What can hang from each mark:
Q109: Q362 Q429
Q520: Q230 Q419 Q429
Q362: Q109
Q230: Q520 Q641
Q417: Q520
Q456: Q429
Q419: Q520
Q429: Q109 Q456 Q520

Each row was made from one small tree. The marks that hang from a mark follow it in brackets, in the order of their numbers. Every link used is in the known rows. Write each row's tree.
Known rows:
Q230{Q520{Q419}}: [ 0.886  3.225 -1.992  2.174 -1.528 -3.717  1.180  1.041  5.015 -0.943
  1.878 -5.408 -0.959 -0.870 -0.613  4.283 -0.400 -2.052 -1.264 -3.062
 -0.230  2.686  2.590]
Q362{Q109{Q429{Q520{Q230 Q419}}}}: [ 2.019  3.376 -3.611  1.394  1.960 -3.401  0.687 -1.520  6.016 -2.169
 -1.446 -2.959 -3.583 -2.667  2.086  5.372 -0.247  0.045  2.653 -1.276
 -3.161 -0.943 -1.804]
Q456{Q429{Q520{Q230 Q419}}}: [ 3.404  1.777 -1.509  1.332  0.955 -1.513 -1.174  0.995  4.083 -0.052
  0.479 -3.587  0.397 -1.926 -2.571  3.481  2.555  2.925  3.885 -0.553
  0.849  0.931  0.813]
Q419{Q520{Q230}}: [-0.185  2.136  0.809  1.501  1.430 -1.189 -1.318 -1.956  3.981 -1.299
 -0.697 -2.790 -0.821  0.661  0.181  2.833 -0.833  0.744  1.534  0.386
 -0.085  1.164 -0.293]
Q520{Q230}: [ 0.621  1.854  0.165  2.150  0.818 -1.234 -0.448  0.240  4.171 -1.145
 -0.173 -3.606 -1.198 -1.784  0.370  3.711 -0.852  1.970  1.869 -0.306
 -1.977 -0.041 -1.725]
Q429{Q109 Q456}: [ 0.458  0.248 -1.272  3.466  3.297  0.103  2.534 -1.216  5.568 -0.174
 -1.161 -5.885 -1.424  0.798 -1.276  5.209 -2.989  5.050 -1.657 -2.553
 -0.161  0.449 -0.569]
Q429{Q109 Q456 Q520{Q230}}: [ 0.792  1.118 -0.451  3.517  3.148 -1.415  1.512 -2.845  4.663 -1.186
 -1.826 -4.291 -1.423 -0.462 -1.119  5.938 -0.589  6.632 -0.169 -0.657
  1.887 -1.149 -2.157]
Q520{Q419 Q429}: [ 2.663  1.211  0.685  1.542 -0.417 -2.170  1.270  3.161  5.547  1.068
  3.466 -2.696 -0.559 -1.580 -0.703  2.774 -1.378 -0.634 -1.220 -1.219
 -2.215  3.357  2.526]
Q429{Q109 Q456 Q520{Q419}}: [ 1.503  1.102 -2.164  3.056  3.140 -2.784  2.939 -0.933  5.747  0.387
 -0.132 -4.666 -1.712 -0.166 -2.641  6.219 -0.214  4.869 -2.502 -2.225
  2.829  0.835  0.825]
Q230{Q520{Q419 Q429}}: [ 2.175  2.513  0.320  2.099 -2.728 -3.245  1.508  2.185  5.267 -0.329
  3.888 -4.252 -0.072 -0.969 -0.086  2.945 -1.331 -3.078 -2.078 -2.444
 -1.523  4.191  3.881]
Q419{Q520{Q230 Q429{Q109}}}: [ 0.360  2.070  3.652  1.708  1.500  0.252  0.349 -1.917  5.398 -2.076
 -0.611 -2.996  1.043  1.968  0.431  2.124 -2.512  0.668 -0.619  0.958
 -1.512  1.876  0.574]
Q520{Q230{Q641} Q419}: [ 0.077  4.245 -0.045  0.893 -1.037 -2.594  0.804  1.381  2.569 -2.582
  2.474 -2.788  0.495 -2.629 -0.264  3.297  1.847 -0.356  1.975 -0.394
 -3.408  1.003 -0.425]
Q362{Q109}: [ 0.599  0.656 -1.413  3.725  1.485 -0.806  1.121 -0.142  5.588 -1.200
 -0.485 -5.199 -1.956 -1.863  1.345  4.747 -2.840  0.713  0.238 -2.381
 -4.255  0.762 -0.174]
Q520{Q230 Q419 Q429{Q109{Q362}}}: [ 1.396  4.064  1.009  0.638  1.150 -1.061  3.578 -0.724  6.919 -2.719
 -1.129 -3.462  0.548 -0.255  2.329  3.209 -2.939  0.000 -0.413 -1.051
 -6.118  1.479  0.161]
Q520{Q230 Q419}: [ 1.047  3.537 -0.499 -0.135  0.413 -2.958  0.688  1.216  4.465 -0.514
  0.179 -3.011 -0.956 -1.909 -0.302  4.002  0.333  0.985  1.544 -0.649
 -1.301  1.365  0.003]
Q520{Q429}: [ 2.275 -0.480  1.248  3.979 -0.022 -0.495  0.210  2.223  5.177  0.476
  3.027 -3.261 -0.757 -1.500  0.021  2.569 -2.686  0.336 -0.855 -0.829
 -2.915  1.876  0.835]
Q429{Q456 Q520}: [ 1.827 -1.173 -2.052  4.987  2.284 -2.126  0.483 -0.893  4.226  1.191
  1.352 -3.800 -2.901 -1.446 -1.788  5.530 -0.677  5.021 -0.945 -1.903
  2.484  0.240 -0.422]
Q417{Q520{Q230 Q419}}: [ 0.235  4.009 -0.728 -1.804  0.731 -3.862 -0.969  0.647  4.720  0.295
 -1.810 -1.048 -1.094 -1.915 -0.877  5.156  0.681  0.742  1.432  0.640
 -0.566  2.113 -1.357]
Q362{Q109{Q429{Q456 Q520{Q419}}}}: [ 2.622  1.154 -5.488  2.453  3.231 -2.970  2.292 -1.829  6.230  0.226
 -0.573 -3.794 -4.794 -1.643  0.499  6.272 -1.610  2.300  0.446 -3.358
 -1.099  0.465 -0.255]
Q230{Q641}: [-0.062  0.868 -0.560  4.957 -0.241 -0.693 -0.019  1.163  3.029 -2.134
  3.406 -4.273 -0.159 -2.098 -0.401  3.161 -0.188 -0.131  0.283 -1.336
 -3.794  0.085 -0.792]
Q429{Q456}: [ 1.240 -0.345 -1.778  3.231  2.058 -0.841  1.074 -0.088  4.389  1.259
  0.601 -4.501 -2.385 -0.708 -1.113  4.641 -2.210  4.173 -0.501 -2.406
  0.025  1.288 -0.165]
Q230{Q520}: [ 0.477  1.565 -1.404  4.395 -1.109 -1.971  0.065  0.140  4.682 -1.461
  1.475 -6.015 -1.177 -0.697  0.132  4.028 -1.599 -1.108 -0.920 -2.772
 -0.948  1.244  0.930]
Q109{Q362}: [ 0.802  0.795 -2.230  4.467  1.909 -0.509  1.080 -0.847  5.845 -1.467
 -0.506 -4.767 -2.016 -1.045  1.874  3.885 -3.289  0.416  0.073 -2.629
 -5.016 -0.141 -0.995]
Q520{Q230{Q641} Q419 Q429{Q109}}: [ 0.552  4.232  2.716  1.183 -1.005 -1.197  2.472  1.405  4.031 -3.396
  2.640 -2.983  2.282 -1.201  0.016  2.514  0.197 -0.466 -0.141  0.245
 -4.889  1.589  0.378]
Q417{Q520{Q230}}: [-0.245  2.390 -0.116  0.539  1.153 -2.135 -2.137 -0.349  4.393 -0.275
 -2.140 -1.678 -1.246 -1.778 -0.100  4.869 -0.474  1.738  1.822  1.011
 -1.226  0.689 -2.985]
Q429{Q109{Q362} Q456 Q520}: [ 0.938  0.048 -2.839  5.925  4.242 -0.664  3.078 -3.930  6.311 -1.555
 -2.038 -5.414 -2.275  0.301  0.374  6.103 -3.047  5.078 -1.978 -3.015
 -1.155 -1.171 -1.493]

Write each row's tree:
[-0.231  3.970 -1.493  3.249 -3.020 -3.447  1.293  1.231  3.050 -2.994
  4.246 -5.193  0.423 -1.569 -0.572  3.622  1.072 -3.431 -0.847 -2.861
 -2.360  2.267  2.248]	Q230{Q520{Q419} Q641}
[ 1.226  0.942  0.629  3.914 -0.236 -0.419  3.003 -1.099  5.651 -0.992
  1.236 -6.235 -0.137  1.359 -0.271  3.969 -3.735  1.743 -3.309 -3.033
 -0.594  2.691  2.041]	Q230{Q520{Q429{Q109 Q456}}}
[ 0.929  1.905  2.856  3.211 -1.799 -0.474  0.013  1.417  2.476 -2.589
  4.142 -2.127  1.131 -2.528  0.839  1.736 -0.258 -0.319  1.447  0.622
 -5.325  1.002 -0.841]	Q520{Q230{Q641} Q429}
[ 1.653 -0.671  1.226  2.472  1.515 -0.212  0.498 -1.211  4.485  1.758
  2.104 -2.503 -1.192  1.725 -1.066  2.432 -3.163  2.058 -1.689 -1.086
  0.706  4.013  2.527]	Q419{Q520{Q429{Q456}}}
[ 2.879  1.380 -6.362  3.225  3.630 -2.723  2.227 -2.582  6.610  0.015
 -0.553 -3.286 -4.877 -0.736  1.025  5.443 -2.161  2.037  0.265 -3.674
 -1.867 -0.489 -1.069]	Q109{Q362 Q429{Q456 Q520{Q419}}}
[ 2.306  3.551 -4.493  2.151  2.334 -3.084  0.694 -2.189  6.253 -2.424
 -1.363 -2.457 -3.638 -1.952  2.586  4.484 -0.747 -0.258  2.590 -1.549
 -3.994 -1.849 -2.625]	Q109{Q362 Q429{Q520{Q230 Q419}}}
[ 1.729  0.515 -5.438  3.673  3.732  0.239  1.860 -2.856  6.400 -0.539
 -1.596 -4.595 -4.619  0.192  2.397  4.287 -4.851  2.142  1.075 -3.847
 -4.940 -0.891 -2.478]	Q109{Q362 Q429{Q456}}
[ 1.928  0.123 -4.175  5.491  2.739 -1.441 -0.064 -1.670  6.362 -1.701
 -0.550 -4.432 -4.168 -2.162  1.964  5.241 -2.298  0.313  1.068 -2.188
 -3.482 -1.938 -2.190]	Q362{Q109{Q429{Q520}}}
[ 2.428  2.512 -1.121  2.469 -0.457 -1.270 -1.030  1.078  2.131 -2.098
  2.895 -3.339  1.920 -2.577 -2.538  2.774  4.027  1.659  4.220 -0.368
 -1.251  0.502  0.403]	Q456{Q429{Q520{Q230{Q641} Q419}}}
[ 1.525  3.394  1.611 -1.892 -0.541 -3.346 -0.687  1.722  5.056  0.856
  0.233  0.171 -0.155 -1.971 -0.395  3.844 -0.225 -0.149  0.648  1.294
 -1.834  3.614 -0.083]	Q417{Q520{Q230 Q419 Q429}}
[ 2.591  1.886 -5.563  4.010  2.741 -2.883  1.074 -1.320  7.034 -1.471
 -0.128 -3.340 -4.070 -1.518  1.796  4.717 -1.628 -1.004  0.631 -2.769
 -3.621 -1.403 -1.299]	Q109{Q362 Q429{Q520{Q419}}}
[ 0.319  1.667  2.777  1.753 -0.336 -0.305  0.365 -1.970  1.762 -1.352
  3.187 -1.312  0.754  0.561 -0.102  1.703 -0.726  1.390  0.641  0.378
 -1.726  3.135  0.802]	Q419{Q520{Q230{Q641} Q429{Q456}}}
[ 1.466  3.683 -2.762  2.663  0.195 -3.244 -0.370 -0.153  3.410 -3.128
  2.439 -1.972 -1.826 -3.029  0.365  3.816  2.350 -0.785  2.797 -0.247
 -2.670 -1.627 -2.455]	Q109{Q429{Q520{Q230{Q641} Q419}}}
[ 1.989  1.213 -3.711  2.943  3.268 -1.647  0.937 -3.802  5.110 -1.365
 -2.242 -3.482 -4.477 -1.807  2.056  5.854 -1.957  4.064  2.663 -1.824
 -2.113 -1.592 -3.211]	Q362{Q109{Q429{Q456 Q520{Q230}}}}
[ 2.000  2.194 -1.551  0.842  1.542 -4.127  1.256 -0.721  3.786  0.815
  0.369 -2.309 -2.178 -2.017 -1.647  5.611  1.363  4.794  0.631 -0.958
  2.745  1.146 -0.046]	Q429{Q456 Q520{Q230 Q419}}
[ 1.298  1.790  0.883  2.147  2.421  0.709  3.820 -2.904  6.054 -1.922
 -2.000 -4.001 -0.482  0.650  2.295  3.749 -4.574  4.000 -0.395 -1.642
 -5.119  0.811 -1.195]	Q520{Q230 Q429{Q109{Q362} Q456}}
[ 1.698  1.695 -3.017  3.730  2.333 -1.754 -0.286 -2.567  5.665 -2.695
 -1.791 -3.548 -3.651 -2.509  2.862  5.106 -1.354  1.060  3.010 -0.959
 -3.827 -2.419 -3.490]	Q362{Q109{Q429{Q520{Q230}}}}
[ 0.870  3.909 -1.573  2.517  2.591 -2.835  2.685 -2.598  6.547 -3.346
 -2.558 -3.935 -0.807 -0.988  1.234  5.403 -0.459  1.845 -0.047 -1.232
 -2.498 -1.048 -1.336]	Q429{Q109{Q362} Q520{Q230 Q419}}
[ 2.118  1.304  0.360  1.082  1.609 -1.043  3.926  0.915  6.206  1.088
  1.161 -4.090 -0.292  0.602 -1.609  4.053 -2.746  3.165 -2.816 -2.186
 -0.742  3.401  2.394]	Q520{Q419 Q429{Q109 Q456}}
[ 1.982  1.822 -0.826  1.660  2.347 -0.620  5.079 -1.035  7.162 -0.357
 -0.342 -4.351 -0.678  0.908  0.755  4.076 -4.337  2.313 -2.711 -3.236
 -4.086  2.829  1.769]	Q520{Q419 Q429{Q109{Q362} Q456}}
[ 1.706  2.421 -0.132  2.467  1.485 -0.728  3.891  0.136  7.689 -1.706
  0.134 -4.383  0.113  0.127  1.460  3.375 -3.800 -0.627 -2.317 -2.374
 -5.785  1.984  1.535]	Q520{Q419 Q429{Q109{Q362}}}
[ 1.716 -0.418  0.993  3.376  2.089  0.588  2.785 -0.139  5.844  0.432
  0.853 -4.764 -0.499  0.704 -0.859  3.778 -3.908  4.109 -2.405 -1.833
 -1.368  1.955  0.724]	Q520{Q429{Q109 Q456}}
[ 1.243  1.651 -1.444  3.802  2.264 -2.934  1.665  0.264  6.335 -0.999
  0.267 -4.625 -0.972 -0.956 -1.940  5.510  0.179  1.906 -2.039 -1.386
  1.147  0.013  0.596]	Q429{Q109 Q520{Q419}}
[ 0.701  0.489  0.404  3.368  3.429  1.054  3.156 -4.253  6.645 -1.058
 -1.207 -4.107 -0.527  3.414  1.167  2.975 -5.497  2.056 -2.784 -2.221
 -2.885  2.597  1.516]	Q419{Q520{Q429{Q109{Q362} Q456}}}
[ 1.113  3.164  0.732  3.204 -4.171 -2.930  1.629  2.360  3.389 -2.354
  6.193 -3.976  1.326 -1.608 -0.073  2.267  0.120 -4.337 -1.676 -2.233
 -3.601  3.775  3.555]	Q230{Q520{Q419 Q429} Q641}
[ 1.712  0.466 -2.592  4.426  3.439  3.122  1.240 -1.472  6.856 -2.366
 -2.587 -7.358  0.841  1.188  0.076  2.975 -3.379  2.375  1.721 -3.208
 -5.427 -0.380 -0.317]	Q456{Q429{Q109{Q362}}}
[ 1.554  0.159 -0.269  3.935  2.834  1.053  3.998 -2.036  6.826 -0.941
 -0.785 -4.938 -0.907  1.050  1.462  3.836 -5.539  3.275 -2.425 -2.836
 -4.759  1.317  0.055]	Q520{Q429{Q109{Q362} Q456}}
[ 2.338 -0.384 -2.882  6.410  3.699  1.823  0.630 -2.227  6.627 -2.441
 -1.923 -6.686  0.373  0.404 -0.579  3.930 -1.918  3.253  1.234 -2.642
 -3.022 -1.437 -0.573]	Q456{Q429{Q109{Q362} Q520}}
[ 0.755  3.441 -0.309  2.798 -0.731 -3.915  0.137  0.552  2.374 -2.611
  3.134 -2.131  0.010 -3.406 -0.835  4.179  3.357  0.463  1.436  0.098
 -1.070 -0.080 -0.723]	Q429{Q520{Q230{Q641} Q419}}
[ 1.328  3.158  0.791  2.366 -1.505 -2.229  2.845  1.121  6.475 -1.731
  2.063 -5.609  0.901  0.519 -0.299  3.416 -2.017 -2.167 -3.303 -2.530
 -1.761  3.311  3.417]	Q230{Q520{Q419 Q429{Q109}}}
[ 1.587  3.074  1.478  0.129 -1.415 -2.051  2.335  1.259  2.360 -0.585
  4.033 -1.527  0.594 -1.939 -0.525  2.722  0.427  1.678  0.654 -0.618
 -2.955  3.343  1.148]	Q520{Q230{Q641} Q419 Q429{Q456}}
[ 1.515  0.332 -4.648  2.897  3.333 -0.035  1.884 -2.082  6.066 -0.303
 -1.618 -5.039 -4.486 -0.628  1.875  5.134 -4.318  2.479  1.205 -3.676
 -4.122  0.012 -1.633]	Q362{Q109{Q429{Q456}}}
[ 0.666  1.754 -1.742  4.066  3.888 -1.077  2.792 -4.818  5.593 -2.483
 -3.350 -4.550 -1.802 -0.013  1.127  5.889 -2.168  5.773 -0.058 -1.748
 -1.456 -1.655 -2.791]	Q429{Q109{Q362} Q456 Q520{Q230}}
[ 1.198  2.802 -0.971  1.255  2.810 -3.078  2.691 -1.860  4.978 -0.644
 -1.414 -3.722 -1.251 -0.513 -1.866  6.099  0.591  5.603 -0.501 -0.989
  2.535  0.295 -0.452]	Q429{Q109 Q456 Q520{Q230 Q419}}
[ 1.614 -0.427  0.327  1.602  1.174 -1.274 -0.267  0.390  4.879  2.751
  0.623 -1.289 -1.606 -0.673 -1.270  4.430 -2.849  3.068 -1.320 -0.561
 -0.444  3.489 -0.173]	Q417{Q520{Q429{Q456}}}
[ 1.104  1.522  3.096  1.393  0.285 -0.704 -0.945 -0.899  4.232 -0.634
  1.282 -1.560  0.006  0.564  0.623  1.568 -1.783 -0.215  0.644  1.081
 -1.359  2.682  0.963]	Q419{Q520{Q230 Q429}}
[ 2.699  2.425 -3.908  0.829  2.490 -3.447  0.762 -1.522  4.785  0.324
 -0.240 -2.253 -4.003 -1.523 -0.373  5.216  0.313  3.552  2.023 -1.345
  1.176 -0.478 -1.778]	Q109{Q429{Q456 Q520{Q230 Q419}}}
[ 1.338  3.566  2.275  0.878 -2.240 -2.177  1.072  2.511  2.801 -1.962
  4.460 -1.634  1.348 -2.705  0.149  1.980  0.984 -1.260  1.096  0.269
 -4.616  2.488  0.839]	Q520{Q230{Q641} Q419 Q429}
[ 2.463 -0.249 -5.721  5.559  3.981 -1.012  1.173 -3.587  6.197 -0.639
 -0.939 -3.967 -5.123 -0.700  1.831  5.211 -3.326  2.955  0.567 -3.316
 -2.634 -1.978 -2.752]	Q109{Q362 Q429{Q456 Q520}}
[ 2.793  1.303 -4.340  3.384  2.075 -3.240 -0.248  0.621  6.154 -0.137
  1.388 -3.103 -3.686 -1.849 -0.459  4.578 -0.031 -0.132  0.521 -1.699
 -0.238 -0.833 -0.651]	Q109{Q429{Q520{Q419}}}
